Each row comes from the steps of one path. Every step used is in the known rows, and no mark comes twice. Write the path behind each row, first mark first.
Known rows:
bavi, bezubar, vobo, nudok, rogiv: [ 1.50  1.40  2.43 -1.71  1.91 -2.98 -1.36 -3.20 -2.09 -2.13 -1.62  0.06
  3.25 -5.34  1.11 -5.93  3.19 -0.45  0.93  1.76 -0.03  0.52]
vegirog, dofo, bezubar, vobo: [ 1.60  1.93  2.13  3.31  1.39 -2.24  1.08  4.56  1.48 -3.88 -4.29  4.33
 -1.11  0.60  1.54  1.31  0.85  0.10  2.20 -0.12  0.90 -2.56]
dofo, bezubar: [ 3.90 -4.07  2.08 -0.14  2.22  0.48 -2.76  2.97 -1.36  0.46 -2.84  0.31
 -2.40  1.10 -0.47  2.27  0.81  1.13  0.97  0.34  1.24  4.38]
vege, bavi, bezubar, dofo: [-2.66 -0.47 -4.07 -1.96  1.38  1.18  1.62 -0.05  3.76 -8.11 -2.40  0.80
 -0.84 -0.72 -2.94 -4.60 -1.05 -1.56 -3.51  1.20 -0.03  0.91]
vege, bavi, bezubar, rogiv: [-3.11  2.06 -0.23 -5.67 -0.34 -0.79  0.27 -1.40  2.86 -0.69 -1.20  0.63
 -0.01 -0.41 -5.02 -0.78 -0.66 -5.42  2.04  0.65 -2.21 -1.29]
vegirog, dofo, bezubar, rogiv, nudok: [ 0.80  4.05 -1.94  4.06 -5.26  1.81  2.11  3.90 -0.61  2.59  1.41  4.41
 -2.52  1.27  1.12  3.99 -0.58 -4.06  0.33  0.31 -1.25  0.49]
vegirog, dofo, bezubar, bavi, vege: [ 0.26  1.68 -2.08 -2.24  4.64 -3.53  2.08  1.44  4.41 -3.28  1.14  3.57
  0.14  4.93  0.11 -1.97 -2.30  3.02 -0.96 -1.70  0.99 -5.67]
vege, bavi, bezubar, vobo: [-3.46  0.88  2.08 -4.00  2.59 -2.84  1.08 -2.10  1.89 -5.64 -3.82 -0.29
  1.20 -1.06 -2.52 -2.17 -0.85 -2.08  1.84  0.35  1.47 -3.20]
rogiv, nudok, vobo, bezubar: [-1.76 -3.51 -0.62  0.68 -2.54  3.29 -1.81 -3.28 -2.35  0.37  2.40 -3.91
  0.41  3.80  1.55 -0.71 -1.43  2.58 -5.04  1.36  1.62  2.84]
vegirog, dofo, bezubar: [ 2.84 -1.66  0.26  3.99  2.38  1.68 -0.19  4.41  1.14 -2.82 -2.04  3.82
 -2.11  1.37  0.58  0.82  0.74  1.11 -1.02  0.95  0.57  2.43]
vegirog, dofo, bezubar, rogiv: [ 1.97  3.29  0.05  1.99 -1.28 -0.38  0.24  5.38  2.57  0.91 -1.76  5.16
 -2.22  1.45 -1.05  2.86  1.06 -3.01  3.03  0.15 -2.77 -0.79]
vegirog, dofo: [ 0.61  0.04 -0.24  5.72  1.18  2.64 -0.04  3.44  3.11 -7.21 -1.69  2.89
  0.56 -1.33 -0.73  1.02 -0.51  5.29 -3.57  3.73  1.86  2.67]
vege, bavi, bezubar: [-2.20 -2.60  0.02 -3.94  3.44  0.86 -0.10 -2.21  1.54 -4.43 -1.40 -1.03
  0.22 -0.35 -3.49 -2.56 -1.05 -1.16 -1.57  1.24  1.12  1.80]
nudok, rogiv, bezubar: [ 0.42 -5.03  2.04  0.57  0.41 -0.96 -1.01 -0.14  2.18  3.42 -1.97 -0.20
 -0.07 -2.70 -0.31 -0.98  1.59 -0.28  1.17  1.01 -1.16  5.16]
dofo, bezubar, rogiv: [ 3.00  0.61  2.15 -1.96 -1.48 -1.47 -2.50  3.79 -0.04  4.44 -2.70  1.79
 -2.41  1.06 -2.03  4.35  1.21 -3.08  4.63 -0.39 -2.00  0.99]
dofo, bezubar, rogiv, nudok, vobo: [ 3.07 -1.50 -0.67 -2.37 -6.77  0.72 -2.94  0.32 -3.67  5.96  1.51 -1.46
 -1.45  6.21  2.08  3.46 -0.15 -5.59  0.71 -3.11 -2.22  2.40]
vobo, bezubar, rogiv, nudok, bavi, vege: [-3.33  4.63  0.18 -0.70 -0.71  2.85  1.25 -4.17 -0.03  7.28  5.82 -3.24
 -0.46  1.98 -1.27  0.37 -2.18 -0.51  0.56 -0.77 -3.47 -4.61]
bezubar, rogiv, nudok, vobo: [ 1.30  0.13 -0.79 -0.29 -8.01  1.51 -2.87 -0.46 -1.28  1.09  1.74 -2.57
  1.33  3.54  1.01  3.54 -1.22 -1.27 -1.95 -0.38 -1.17  2.71]
dofo, bezubar, vobo, nudok, bavi: [ 3.17 -0.57  2.37  2.11  2.25 -0.92  0.54  0.85 -5.57  2.73 -0.87 -0.60
 -0.39 -0.25  4.13  0.87  3.51 -2.67  4.91 -4.90  0.23 -2.35]
vobo, nudok, bavi: [ 2.33 -2.78 -0.15  4.26  2.07  3.88 -0.20 -0.13 -3.68 -0.82  1.88 -2.51
  1.56 -2.35  2.23  0.50  2.13  2.75 -0.85 -1.08  1.21  2.89]
rogiv, bezubar, bavi, vege: [-3.90 -1.59 -0.14 -3.50  4.37 -5.41  1.81 -3.67  5.49  1.29 -0.22 -0.96
  1.75  0.75 -1.80  0.20 -3.46  4.59 -2.36 -0.70  2.82 -5.74]
nudok, bavi, bezubar: [-0.33 -2.74  1.23 -3.00  5.51  2.88 -0.97 -1.77 -1.49 -2.58  1.42 -2.50
 -0.65 -0.53 -1.73 -2.47 -1.13  0.74 -1.95 -0.14  0.09  1.67]
vege, bavi, bezubar, vobo, nudok: [-2.64  1.45  0.74 -1.06  2.63 -2.37  1.78 -4.11 -0.94 -4.06 -2.36 -0.39
  2.50 -3.56 -0.18 -3.04  1.20 -2.42  0.15  0.23  2.28 -3.41]
vegirog, dofo, bezubar, vobo, nudok, bavi: [ 1.64  1.70  0.18  5.96  2.61  0.17  3.01  2.68 -2.99 -0.52 -0.06  2.59
  0.11 -0.01  5.43 -0.67  3.47 -2.65  2.93 -4.11 -0.56 -4.06]

Which path is each row?
[-3.38  3.68 -0.15  1.26 -5.08  1.20  0.57 -0.57 -0.60  4.39  1.61  0.25
 -1.22 -1.33 -1.96  3.10 -1.06 -0.17  0.58  3.47  0.29 -0.53]
vobo, bezubar, rogiv, nudok
[-1.98  0.45 -2.07  2.85  0.22  1.65  0.50  2.18  3.53 -4.80 -3.19  1.13
 -1.21 -1.63 -2.00 -1.89  0.19  4.62 -3.40  4.20  0.16  0.56]
vobo, bezubar, dofo
[ 1.60  0.60 -0.58 -0.11 -4.36  2.14  0.81  1.73 -4.85  7.64  3.78 -0.63
 -3.54  2.79  1.50  4.20 -0.05 -6.90  4.78 -4.57 -2.68  0.78]
dofo, bezubar, rogiv, nudok, bavi
[ 1.65  1.61  2.59  4.46  0.00 -1.78 -0.67 -0.12 -1.91 -3.89 -3.79 -0.14
  3.10 -4.67  1.91  2.19  1.91  4.17  0.00  2.19  3.85 -0.67]
bezubar, vobo, nudok
[-1.47  3.19  0.01 -2.51 -3.13  1.11 -0.62 -2.59 -1.94  1.38  1.58  0.14
 -0.83 -2.46 -2.38  1.57 -2.62 -2.18 -2.76  3.03  0.45  1.06]
bavi, bezubar, rogiv, nudok
[ 0.16  2.84 -0.19  1.92 -6.63  1.42 -0.32  0.85 -1.23  1.46  0.74  0.13
 -0.23 -1.86 -1.08  5.70 -1.45  0.17 -0.04  2.40  0.85  2.66]
bezubar, rogiv, nudok
[-0.14 -2.98 -2.27  2.33 -2.06 -0.70  0.38  1.94  4.53 -0.28 -2.97  1.54
 -0.63 -3.28  0.26 -3.21  1.86 -0.64 -1.05  0.90 -2.55  4.04]
nudok, rogiv, bezubar, dofo
[ 2.59  2.48  0.87  6.23  1.31 -1.67  1.61  2.86 -1.50 -2.19 -3.20  4.27
  0.41 -1.69  3.79  0.51  2.96  0.09  0.90 -0.21  1.83 -2.61]
vegirog, dofo, bezubar, vobo, nudok
[ 0.34  3.83 -0.47  0.15 -1.98  3.07  0.18 -2.12 -0.86  3.99  5.23 -3.57
  0.63  1.39 -0.25  2.42 -2.88 -0.07  0.00 -2.10 -2.57 -1.38]
bezubar, rogiv, nudok, bavi, vege
[-4.81 -0.11 -0.98 -3.57  1.42 -3.28  1.35  0.52  2.36 -2.75  0.13  1.09
  0.72  0.57 -2.36 -1.00 -0.94  4.76  1.36  1.73  2.98 -3.75]
vobo, bezubar, bavi
[ 0.25 -2.39 -0.05 -0.22  5.45  3.45 -0.29 -3.99 -4.49 -0.76  2.56 -2.61
  0.97 -2.79  0.62 -3.54  0.78  0.49 -3.43 -0.54  0.88  1.31]
vobo, nudok, bavi, bezubar
[ 0.93 -2.44 -0.69 -4.63  1.16 -4.31  0.21  2.80 -0.13 -0.98 -0.84  2.04
 -1.37  2.99 -0.42  0.97 -0.29  0.62  3.06 -1.81  2.65 -1.17]
dofo, bezubar, bavi
[ 3.32  1.02  2.51  2.73 -1.70 -2.40 -1.54  0.71 -1.67 -1.83 -2.34  0.12
  3.79 -4.86  2.67 -2.21  4.54  1.71  3.52  1.07  0.02  2.07]
bezubar, vobo, nudok, rogiv
[-4.16  1.45 -0.11 -5.07  4.86 -3.70  0.81 -2.94  4.46 -1.39  1.24 -0.77
  1.79  2.22 -2.91 -2.92 -2.74  7.12 -0.89  1.81  1.73 -6.59]
vobo, bezubar, bavi, vege
[ 2.17  1.31  0.19  0.13 -5.33  0.47 -0.68  2.13 -3.35  6.03  0.71  1.07
 -3.09  1.03  0.15  5.49 -0.34 -4.25  2.53 -0.30 -0.51  2.21]
dofo, bezubar, rogiv, nudok
[-0.12 -0.03 -2.21 -0.85  2.33  1.26 -0.74  0.21  2.34 -7.88 -3.08  0.86
 -1.26 -2.81 -2.61 -3.25 -1.24  2.73 -6.48  3.48  0.89  1.85]
bavi, bezubar, dofo
[ 1.57 -1.03  0.18 -6.26  4.53 -4.72 -0.42  0.00  1.89  0.22  0.37  0.03
 -0.04  4.71 -0.93 -0.81 -1.87  3.02  1.00 -2.09  1.64 -4.00]
dofo, bezubar, bavi, vege
[-0.31  2.49 -0.85  1.64 -5.66  3.49  0.84  0.86 -2.82  2.95  4.13 -1.47
 -0.64  0.04  0.56  4.44 -0.91 -2.73  2.02 -1.58 -1.67  1.14]
bezubar, rogiv, nudok, bavi
[ 0.58 -2.50 -0.85  3.68 -1.71  5.40  0.59 -0.10 -4.17 -0.99  3.92 -2.96
 -0.66 -0.27  2.00  2.41 -1.32  1.73 -1.59 -1.06  1.73  4.01]
rogiv, nudok, bavi
[-2.13 -1.48 -4.78  2.43 -4.96  3.39 -0.10 -0.91 -0.09 -3.19  1.12 -2.03
 -0.43  3.33  2.14 -2.64 -1.72  2.09 -7.40  1.29  0.19  2.07]
rogiv, nudok, vobo, bezubar, dofo
[-1.45  0.32  1.42 -3.14 -2.64 -0.32 -3.11 -0.20  2.43  2.62 -0.94 -1.62
  0.93  4.02 -2.16  0.15  0.70 -0.34  0.87  0.88 -3.41 -1.11]
nudok, vobo, bezubar, rogiv
[ 4.04  1.93  0.58  4.39 -0.23 -2.37  0.89  3.11 -1.22 -0.57 -1.61  4.86
  1.29 -1.84  4.68 -3.48  5.11 -2.57  4.29 -1.13 -1.60  0.13]
vegirog, dofo, bezubar, vobo, nudok, rogiv
[-1.69 -2.60 -2.26  4.31 -0.15 -0.12  1.30  1.53  4.28 -1.90 -4.85  1.01
 -1.73 -3.15 -0.65  1.22 -0.54  2.10 -4.60  1.60  1.21  1.29]
rogiv, bezubar, dofo
[-0.66 -1.61  3.79  0.15 -0.80 -4.64  0.01  0.12  2.84  2.34 -4.38  0.60
  1.36 -3.50  0.77 -0.61  1.91 -0.97  4.25  0.05 -1.09 -0.09]
nudok, rogiv, bezubar, vobo
[ 2.27  2.54  0.35 -1.94 -0.93  1.95 -0.12 -1.18 -2.76  8.86  5.08 -2.35
 -2.35  4.50  1.12  2.41 -1.70 -4.63  2.73 -4.65 -3.73 -1.74]
dofo, bezubar, rogiv, nudok, bavi, vege
[-1.24 -1.87 -0.66 -1.06  1.92  4.60  0.95 -3.54 -4.89 -0.75  4.76 -2.81
 -1.33 -0.77  0.39 -1.41 -2.58 -0.46 -4.29 -0.53  1.47  2.58]
rogiv, nudok, bavi, bezubar
[-2.18 -3.03 -2.40 -1.01 -0.73 -5.24  2.62 -1.84  0.62  3.76  1.58  1.20
  2.81 -3.25  2.39 -3.04  2.59 -0.81  1.96 -1.80  1.02 -0.10]
vobo, nudok, rogiv, bezubar, bavi
[ 2.11 -1.56  2.11 -0.22  5.50  3.11 -1.75 -1.37  1.03 -1.33  1.96 -4.13
  1.14  1.59 -0.82 -0.41 -1.50  4.84 -1.77 -0.96 -0.81  0.44]
nudok, bavi, vege
[ 1.05 -4.57  0.63  3.37  0.39 -0.68 -0.17 -2.11 -0.58  5.00 -0.79 -0.58
  1.84 -5.21  2.13 -1.90  3.58 -0.07 -0.20  0.89 -0.04  5.03]
vobo, nudok, rogiv, bezubar
[-1.24  1.99  1.24 -4.98  1.64  1.03 -0.75 -0.99 -0.24  1.27  1.47 -0.96
 -0.54 -0.56 -3.27 -0.40 -0.55 -3.50  1.73 -0.95 -3.47 -1.59]
nudok, bavi, bezubar, rogiv
[-3.11 -1.09 -0.90 -7.44  3.33 -3.67 -1.58 -4.39  4.32 -1.51  2.22 -3.62
  3.42  7.32 -0.93 -4.87 -2.54  5.53 -2.81 -1.04  0.12 -6.14]
nudok, vobo, bezubar, bavi, vege
